What can hang from each mark
tifa: lomo
vorofu: bota
zemivu: bota lipe sulef
momiru: bota
lomo: bota tifa
sulef: loroti zemivu
lipe: tilosen
tilosen: lipe
loroti: sulef
bota: momiru vorofu zemivu

In the rows, zero is written as 128.
Known rows, with every way that one mark hangs from another
momiru[bota[vorofu zemivu[lipe sulef[loroti]]]]: [117 100 139 153  87 179  70 127 141 143  76 115 172 126  43  96 108 115
  94 106 196 158  99 136 201]
zemivu[bota lipe sulef[loroti]]: [120 135 145 192 109 184  98 113 142 153  57 113 155 120  78  53  93 153
 108 111 177 146  80 136 175]
vorofu[bota[zemivu]]: [112  85 135 138 132 165 120 187 128 155 104  98 115 108 109  92 136 133
  98 151 156 120 124 122 154]
tifa[lomo[bota[momiru zemivu[sulef]]]]: [125  97 144 120 130 185 116 167 137 116  78  89 150 108  88 151  83 146
  89 175 156  91 124 129 204]
tilosen[lipe]: [117  94 133 161 127 141 129 135 120 123 127 121 142 138 122 105  91 154
 128 142 122  93  96 135 128]
momiru[bota[vorofu]]: [119 106 147 128 122 147  96 145 118 127 122 108 151 127 101  98 116 121
 114 123 155 123 105 148 158]
zemivu[bota]: [123 115 141 149 137 169 117 152 127 132  99  93 124 118 123  78 111 154
 118 139 147 121  94 140 146]
momiru[bota[vorofu zemivu[lipe sulef]]]: [122 111 143 128 114 196  90 140 131 138  85  96 156 123  56 111 111 125
 100 115 177 149 106 147 200]
lomo[bota[momiru] tifa]: [143 116 121 134 137 129  98 153 111  93  97 118 157 130 124 143  99 121
 108 167 159  70  91 147 147]
lomo[bota tifa]: [117 111 119 137 153 134 117 140 108 100 101 102 146 121 137 123  97 125
 132 162 162  76  81 150 133]
zemivu[bota lipe[tilosen]]: [130  98 141 161 122 187 108 141 124 111 101  80 130 122 108  91 117 175
 106 120 140 134 108 164 140]
momiru[bota[vorofu zemivu]]: [120  80 138 109 115 164  89 166 124 124 117  97 142 124  86 120 127 115
 101 136 164 133 113 143 175]
lomo[bota[vorofu]]: [125 104 130 117 109 152 104 162 125 104 108 104 140 123 117 116 108 115
 127 143 163  90  94 136 167]
tifa[lomo[bota[momiru vorofu]]]: [136 104 142 103 104 157  96 166 131 103 120 112 164 119 108 158  96 127
 108 159 163  77 121 129 191]
loroti[sulef[zemivu[bota[momiru]]]]: [171 102 122 170 111 148  61 154 116 131  70 112 138 143 128 112 107 174
  66 141 128 112 101 109 163]
tifa[lomo[bota[momiru vorofu zemivu[sulef]]]]: [124  90 140 103 109 195  96 176 142 115  88  91 156 110  78 170  86 124
  86 164 167  92 132 121 221]
bota[zemivu[sulef]]: [106  87 122 152 137 171 130 163 134 134  85  95 118 123  93 107  94 142
 110 145 144 128 126 126 165]
sulef[loroti zemivu[bota]]: [132 103 129 176  98 157  85 138 126 144  65 105 131 132 119  75  99 146
  99 132 165 139  77 116 154]
vorofu[bota]: [110 109 144 156 140 150 125 168 124 160 109 109 123 111 123  70 122 139
 112 139 147 112 115 129 137]
loroti[sulef[zemivu[lipe]]]: [156 101 107 175 106 129  87 128 111 132  89 134 143 152 124 112 108 179
 106 123 141 121 101 111 147]
sulef[loroti zemivu[bota[vorofu] lipe[tilosen]]]: [139  79 127 167  61 183  56 135 129 120  78  96 144 137  93 106 108 145
  84 102 170 150  97 131 166]
bota[momiru zemivu]: [143  80 116 130 106 147 105 187 131 114 114 122 128 132  97 136 119 136
  93 155 147 115 132 126 165]
tifa[lomo[bota]]: [113 106 144 125 139 153 137 141 122 113 112  98 147 108 132 120  93 155
 134 167 151  80 102 139 158]
lomo[bota[zemivu[lipe]] tifa]: [135 105 108 115 135 163 104 145 114  97  92 103 149 121 108 147 113 124
 123 158 189  95  80 154 159]

Rows
[108 109 142 175 102 180  83 138 148 146  70 100 150 119  86  70  91 125
  99 114 168 137  98 120 183]  zemivu[bota[vorofu] sulef[loroti]]
[149 112 139 127  99 171  80 175 135 123 105 109 141 129 101 115 117 128
  92 132 156 116 110 132 179]  zemivu[bota[momiru vorofu]]
[148 120 131 175  85 169  80 121 127 147  62 119 145 134 101  76 106 153
 105 118 183 150  68 124 163]  sulef[loroti zemivu[bota lipe]]
[170 116 128 154  49 173  40 143 136 138  70 134 162 146  81 114 107 126
  78 110 192 144  82 114 194]  sulef[loroti zemivu[bota[momiru vorofu] lipe]]
[103  82 140 153 100 167  76 145 140 142  82 102 159 121  61  96 102 108
  86 122 179 147 108 126 196]  momiru[bota[vorofu zemivu[sulef[loroti]]]]
[131  91 131  85 100 189 104 156 135 109 116  99 158 113  91 163 114 135
 123 153 192 101 107 133 203]  tifa[lomo[bota[vorofu zemivu[lipe]]]]
[160 110 133 129  90 177  65 173 125 131  83 103 131 142 108 126 105 131
  77 133 156 125 100 121 182]  sulef[zemivu[bota[momiru vorofu]]]
[147 114 126 156  65 178  59 130 132 143  71 119 152 140  92  95 107 132
 102 106 191 151  74 117 181]  sulef[loroti zemivu[bota[vorofu] lipe]]
[142 108 147 158  99 213  76 155 139 114  82  83 146 129  68 118 101 152
  70 106 145 135 126 154 187]  zemivu[bota[momiru vorofu] lipe[tilosen] sulef]
[135  86 112 112  90 172  97 166 133 122 122 120 138 135  84 137 125 126
 118 126 178 134 118 129 179]  bota[vorofu zemivu[lipe]]
[131  94 115 117 124 173  77 175 127  99  74  92 153 126  86 172  89  94
  84 158 174  88 110 132 198]  lomo[bota[momiru vorofu zemivu[sulef]] tifa]
[107 117 142 194 121 171 103 129 143 150  61 100 143 113  95  52  87 145
 102 126 158 137  92 127 164]  zemivu[bota sulef[loroti]]
[138  71 118 139  84 195  82 176 139 103  98  97 139 138  56 156 106 138
  68 118 146 134 154 140 192]  bota[momiru vorofu zemivu[lipe[tilosen] sulef]]
[125 143 148 169 136 199 117 125 134 149  65  92 138 116  90  66  96 163
 117 116 158 140  87 149 172]  zemivu[bota lipe sulef]
[121 103 120 152 122 183 125 147 136 135  82 107 131 126  77 107 103 148
 113 129 161 139 115 135 176]  bota[zemivu[lipe sulef]]
[108  81 119 135 117 180 108 176 140 132  97  94 123 126  82 124  98 122
 103 134 155 130 133 118 184]  bota[vorofu zemivu[sulef]]
[178  88 125 180  94 166  54 146 113 109  73  98 143 147 112 123 113 194
  55 123 122 123 114 132 160]  loroti[sulef[zemivu[bota[momiru] lipe[tilosen]]]]
[140 123 137 130 103 190  90 144 132 134 104 106 144 127  97  98 122 141
 121 114 174 132  90 142 174]  zemivu[bota[vorofu] lipe]
[151 129 133 153 112 186 101 133 120 142  71 102 128 134 114  90 108 164
 112 125 164 143  74 139 160]  sulef[zemivu[bota lipe]]
[101  94 141 125 148 190 136 154 134 122  79  74 138  99 100 132  82 151
 113 171 157  95 116 131 192]  tifa[lomo[bota[zemivu[sulef]]]]
[150  74 111 124 114 164  85 164 114  67  96  93 153 129  96 177 114 136
  81 159 165  89 111 165 158]  lomo[bota[momiru zemivu[lipe[tilosen]]] tifa]
[136 117 143 154 116 193 102 175 139 163  71 113 139 114  63 100 118 139
  72 131 168 133 127 127 190]  vorofu[bota[momiru zemivu[lipe sulef]]]
[114 120 128 196 101 150 111 113 140 146  77 138 158 131  79  70  88 144
 118 110 169 139 100 127 162]  zemivu[lipe sulef[loroti]]
[140  91 117 155  60 171  65 156 152 133  83 141 164 140  42 129 104 113
  80 115 188 141 124 111 209]  bota[momiru vorofu zemivu[lipe sulef[loroti]]]
[152 122 130 131  94 195  81 144 124 141  80  99 134 139 103 109 111 141
 107 114 176 143  81 132 177]  sulef[zemivu[bota[vorofu] lipe]]
[135  90 136 133 116 160 101 200 133 148 104 114 124 115  95 111 135 128
  73 154 156 115 134 120 167]  vorofu[bota[momiru zemivu]]
[148 141 147 147 100 206  79 150 142 139  73 108 156 129  69 103 100 137
  89 111 167 136 104 139 202]  zemivu[bota[momiru vorofu] lipe sulef]
[154  83 123 184 112 169  72 131 112 114  75  83 134 138 124 106 113 200
  77 118 122 129 104 133 144]  loroti[sulef[zemivu[bota lipe[tilosen]]]]
[132  72 114 188  76 140  89 129 121 113  89 121 143 147 104 105  98 159
  97 114 153 141 110 133 136]  sulef[loroti zemivu[lipe[tilosen]]]
